Every row comes from one small tree of marks. The marks that hang from a mark follow it in brackets, in the order of their numbers. Every link used is in the known rows. Which tree was each row made from?
(in the rows, 128 means zero)
Known rows
z98{z727{z657{z149{z663}}}}: [137 121 111 100 112 115  95 133 163 170 125 142  96 121 121 135 114 156
 154 167 117 181 137  77]
z727{z657{z149{z663 z789{z710}}}}: [117 138 153  89 119 124 121 116 168 155 123 121 124 127 138 116 103 176
 153 132 137 143 133  92]
z572{z777{z149{z663 z789}}}: [119 103 150  97 166 145 116 123 105 114 120 150 134 177 144  81 140 100
  93 155 164 169 146  85]
z789{z149{z657 z663} z710{z98}}: [144 144 123 135 106 154 123 130 157 149 130 138 101  94 119 155  86 190
 144 164 130 106 168  73]
z572{z383}: [111 122 112 100 148 130 122 120 103 135 138 106 104 123 113 113 134 103
 116 128 146 103 111 133]
z663{z149{z657{z727} z789{z710}}}: [123 151 154  99 121 115 146 113 137 107 163 140  95 151 109 125 125 177
 137 135 137 101  88  95]
z710{z789}: [159 132 124 128 119 118 139 132  92 135 110 126 130 112 154 116 133 142
 143 143 145 114 133 154]
z663{z149{z657 z789{z710}}}: [107 142 179 101 103 124 152 120 119 102 152 134 105 152 133 131 115 170
 132 112 148 101 112 101]
z189{z657{z727}}: [141 150 109 105 131 122 117 103 126 112 147 123 140 114  89  96 134 164
 114 149  96 140  77 107]
z383{z189{z657{z727}} z572{z777}}: [177 152 102  98 195 111  87  98  97 108 110 125 139 120  79 111 170  78
  72 252  99 126  45 104]
z657{z149{z663 z789{z710{z98}}} z727}: [141 143  76  93 150 139 120 115 190 187 129 139 116 122 139 110 107 183
 171 181 106 112 116 105]
z572{z383{z189} z777{z149{z657 z789}}}: [136 109 143  83 177 129  97 121  67  90 122 122 129 161 101  81 173 100
  71 176 184 109 101  88]
z189{z657}: [124 138 137 109 112 134 125 114 106 108 134 118 147 116 114 102 122 156
 111 125 109 142 104 114]
z710{z98}: [124 133  89 126 126 148 110 140 141 150 106 123 132 114 146 113 120 129
 135 131 119 101 139 134]
z189{z657{z149{z663 z789} z727}}: [147 131 103  74 135 129 122 107 145 147 145 133 145 139 130  73 127 193
 145 177  92 155  88  86]
z149{z657 z663 z789{z710{z98}}}: [138 135 150  91  99 147 112 148 117 132 138 137 111 147 138  96 101 186
 149 168 137 134 166 117]
z789{z149}: [140 131 127 148 135 131 141 109 147 130 117 135 144 119 115 159 123 145
 129 122 131 111 140  90]
z657{z149{z789} z727}: [146 132  93  96 153 122 125 107 176 158 124 139 141 144 121 109 140 176
 163 152 113 106  91 112]
z727{z657{z149{z663 z789{z710{z98}}}}}: [115 143 125  88 121 139 109 126 177 171 109 118 128 117 149 104  97 178
 156 133 130 124 140  95]
z98{z727{z657}}: [132 139 134 113 112 107  90 124 133 129 116 137 110 126  87 138 124 138
 133 138 129 168 131 105]
z657{z149 z727}: [142 132  75 118 149 123 124 111 191 169 135 137 118 108 120 131 133 165
 155 156 105 108  82 101]
z777{z149{z657{z727} z789{z710}}}: [141 146 162 119 131 121 122 107 137  86 136 155 125 143  80 104 126 193
 106 132 144  98 108  77]
z663{z149{z657 z789{z710{z98{z727}}}}}: [117 147 142  98  98 129 125 127 120 122 133 145  93 147 127 136 107 173
 144 135 137 102 121 100]

Which tree is each row?
[122 133 105  98 130 149 129 123 164 179 115 132 126 126 168 118  93 173
 165 155 121 110 145 113]	z657{z149{z663 z789{z710{z98}}}}
[171 123 118 121 123 128 121 130 159 139 160 151 109 130  99 134 128 180
 142 188 120 148 142  56]	z789{z149{z657{z727} z663}}
[131 130 146  88 119 116 135 128 130 110 162 141 112 172 125 100 145 167
 137 139 133 117  91  90]	z663{z149{z657{z727} z789}}
[130 131 122 109 117 117 135 132 147 123 174 139  86 135 125 122 138 155
 128 143 123 115  86  80]	z663{z149{z657{z727}}}
[140 131  86  54 195 123  98  93  96 133 127 100 138 133  93  84 171 113
 103 204 139 120  47 111]	z572{z383{z189{z657{z149{z789} z727}}} z777}
[146 136 143  89  93 141  96 146 110 136 131 154  93 151 117 109 100 187
 158 192 133 153 170 113]	z149{z657 z663 z789{z710{z98{z727}}}}
[166 133 120 121 192 117  99 119  98 120  97 128 128 134 112 140 165  49
  82 233 128 116  89 122]	z383{z189 z572{z777}}
[136 108 123  91 133 136 134 129 148 167 129 137 134 156 170 101 120 161
 162 158 123 145 142 106]	z657{z149{z663 z789}}
[144 139 103  95 153 126 133 106 180 170 144 143 110 133 128 121 113 182
 164 178 116 128 107 102]	z657{z149{z663 z789{z710}} z727}
[136 156 110 132 123 135 106 115 169 163 109 139  98  90 103 176  81 165
 143 158 125 135 166  67]	z789{z149{z663} z710{z98{z727{z657}}}}
[172 147 107 111 204 114  91  91 100  92 101 134 143 120  81 102 168  82
  44 234 107 112  44  69]	z383{z189{z657{z727}} z572{z777{z149}}}
[124 158  96 137 122 138 107 120 139 148 105 138  97  93 104 162  92 145
 140 147 119 108 136 131]	z789{z710{z98{z727}}}
[123 160 109 156 134 146 135 102 167 146 101 126 132  80 112 178  90 161
 134 118 128  67 143 100]	z789{z149 z710{z98}}
[ 98 159 138  97 120 122 121 115 140 131 115 129 107 138 127 135 102 147
 135 107 138 109 115 100]	z663{z149{z789{z710{z98{z727{z657}}}}}}
[162 138 106  98 178 123 101  99 104 130  91 118 146 109 118 123 154  90
  87 234 104 111  54  95]	z383{z189{z657{z149}} z572{z777}}
[140 151 145 102  94 135  97 131 111 119 112 146 116 138  92 123 108 192
 151 154 137 111 144 127]	z149{z657 z789{z710{z98{z727}}}}
[132 107 152 115 143 133 133 129 119 114 128 152 139 173 157  81 125 139
 105 135 141 147 159  80]	z777{z149{z663 z789}}
[140 131 180  92  99 134 126 137 106 113 153 141 105 157 123 107 108 184
 145 170 144 153 157 114]	z149{z657 z663 z789{z710}}
